Every row comes from one small tree of marks. Brackets hold a mark, then the marks that hang from it, in alphabetical order. Every link used is in the known rows. Which tree was each row made from?
In the rows, zero is written as 128.
Known rows:
(digum pudu sutu (zupe (dofi zadon))): [134 160 134 172 125 117 196 134 125 121  77 167 107 139 126 119 191 191
 141 123 166 128]
(pudu (zupe (digum sutu) (dofi zadon))): [138 138 122 146 113 143 144 137 130 127  74 124  82 140 136 109 197 202
 102 133 172 134]
(zupe (digum sutu) dofi pudu): [125 149  75 119  85 175 129 129 122 119  55 134  71 139 138 102 199 177
 125 136 160 128]
(malug (zadon (dofi (zupe digum)))): [146 167  98  92 133 181 139  98 111 137  72 123  97 124 142 177 150 184
 157 130 120 142]
(zadon dofi): [119 153 107 121 157 181 156 117  84 137  76 128 124 101 155 168 128 133
 182 132 149 129]
(dofi zadon (zupe (digum sutu) pudu)): [148 150 106 102 101 141 122 108 117 142  69 141  46 159 120 115 170 209
 162 143 149 134]
(malug (zadon dofi)): [110 160 108 131 157 164 142 125  83 137  77 120 122 102 155 183 135 163
 182 131 137 124]
(digum pudu): [104 142 114 129 137 151 186 130  87 126  76 162 108 129 129 125 143 135
 178 136 149 126]
(dofi (zupe digum)): [147 176 100  82 124 178 145 102 116 132  73 145  72 135 129 125 147 156
 131 123 137 150]
(zupe (digum sutu) (dofi zadon) pudu): [111 156 101 131  88 154 126 119 118 129  61 125  68 151 141 105 202 200
 129 136 172 129]
(zupe (digum pudu) dofi): [103 158 100 121 100 183 189 115 116 113  63 147 104 142 140 111 189 145
 116 125 154 135]
(sutu (digum zupe)): [168 181 106 159 131 173 140 127 119 129  70 152  69 127 121 122 141 125
 138 111 157 132]
(dofi (zupe digum pudu)): [145 143  75  79  95 181 123  98 114 135  58 148  55 149 118 120 154 154
 152 137 133 146]
(zupe dofi): [111 160 105 112 142 176 156 124 102 120  74 133 113 112 150 130 167 137
 119 117 160 142]
(sutu (digum pudu zupe)): [159 156 109 164 117 164 179 127 117 126  68 169  80 144 107 117 149 124
 159 123 150 124]
(sutu (digum (pudu (zupe dofi)))): [150  81 106 140 119 175 183 127 120 119  63 140  98 145 118 114 183 116
 124 137 155 122]
(malug zadon): [105 175 109 132 144 143 132 142  86 132  82 135  97 117 139 147 142 167
 160 123 144 130]
(sutu (digum pudu (zupe dofi))): [157 148 106 157 110 180 190 119 132 113  62 157  94 142 119 114 182 122
 119 117 151 132]
(sutu digum): [137 163 111 131 138 180 135 124  99 132  72 130  77 129 133 129 139 121
 151 126 159 126]
(sutu (digum (zupe (dofi zadon)))): [153 177 126 162 124 166 146 110 127 128  73 131  84 136 133 124 181 146
 108 107 171 144]

Write each row's tree:
[147 133  96 133 111 163 147 147 133 119  67 134  83 131 133 106 194 178
  98 132 158 133]	(pudu (zupe (digum sutu) dofi))
[152 146 102 158  98 170 128 106 124 131  59 132  67 150 122 116 186 144
 127 119 166 138]	(sutu (digum (zupe (dofi zadon) pudu)))
[143  94 114 150 141 121 183 161 107 132  75 166  96 135 113 114 153 165
 177 151 152 110]	(digum (pudu zupe) sutu)
[105 163 133 144 105 144 186 125 121 119  72 141  93 154 141 111 203 201
 130 133 167 123]	(zupe (digum pudu sutu) (dofi zadon))
[152 148  78 142 103 149 141 142 127 121  59 159  80 123 125 112 186 167
 134 124 156 131]	(digum sutu (zupe dofi pudu))
[143 147 108  92 162 167 147 104  94 139  80 125 111 111 141 191 138 171
 179 132 120 137]	(malug (zadon (dofi zupe)))
[152 158  97  82 133 199 154  88 113 137  69 131  97 122 144 162 143 155
 158 132 130 146]	(zadon (dofi (zupe digum)))
[166 129  75  87 109 178 136 103 120 139  57 135  75 136 132 147 159 181
 184 151 131 126]	(zadon (dofi (zupe (digum sutu) pudu)))
[140  87 110 139 131 138 195 152 118 117  71 157 111 132 122 114 188 164
 139 144 155 117]	(digum (pudu (zupe dofi)) sutu)
[114 187 127 135 116 153 145 124 122 125  78 120  85 139 152 114 196 202
 110 124 173 135]	(zupe (digum sutu) (dofi zadon))
[136 180 127  99 126 158 140  92 113 140  81 138  68 145 131 130 153 181
 135 125 149 153]	(dofi zadon (zupe digum))
[142 116  81  86 135 165 126 102  92 143  64 129  96 122 134 181 144 168
 201 145 118 133]	(malug (zadon (dofi (zupe pudu))))
[148 108  79  77 137 184 143  88  96 142  63 137  99 122 133 166 135 141
 198 148 131 134]	(zadon (dofi (zupe pudu)))
[139  88 131 156 124 158 180 117 115 128  70 131  94 156 120 116 186 140
 129 139 166 124]	(sutu (digum (pudu (zupe (dofi zadon)))))
[146 156 131 173 114 159 187 106 126 124  70 149  91 151 118 117 188 146
 127 117 166 135]	(sutu (digum pudu (zupe (dofi zadon))))
[121 116 127 138 143 147 151 126 105 133  78 125 108 125 140 126 175 158
 118 126 171 143]	(pudu (zupe (dofi zadon)))
[ 90 164 127 136 104 162 187 105 112 123  71 139 103 153 142 112 195 170
 123 129 164 140]	(zupe (digum pudu) (dofi zadon))
[143 138  74  87 105 184 120  92 108 139  55 126  80 134 132 166 157 180
 176 144 116 136]	(malug (zadon (dofi (zupe digum pudu))))
[161 141  74 142  94 187 131 116 128 121  49 141  69 139 119 112 184 122
 121 118 156 134]	(sutu (digum (zupe dofi pudu)))
[154  87 112 149 127 162 172 134 106 131  70 152  85 149 107 114 149 119
 161 145 152 114]	(sutu (digum (pudu zupe)))
[154 156  81 152 111 130 129 150 113 131  66 168  67 128 118 113 153 168
 171 130 152 121]	(digum sutu (zupe pudu))
[ 97 157  97 123  87 174 128 102 110 127  58 122  77 151 144 110 193 169
 126 131 169 143]	(zupe digum (dofi zadon) pudu)
[141 154 105 159 109 128 138 131 124 128  68 150  79 135 128 114 190 190
 142 123 169 133]	(digum sutu (zupe (dofi zadon) pudu))
[145 136 104  93 123 192 195  86 112 134  67 150 109 139 131 155 152 153
 175 141 126 137]	(zadon (dofi (zupe (digum pudu))))
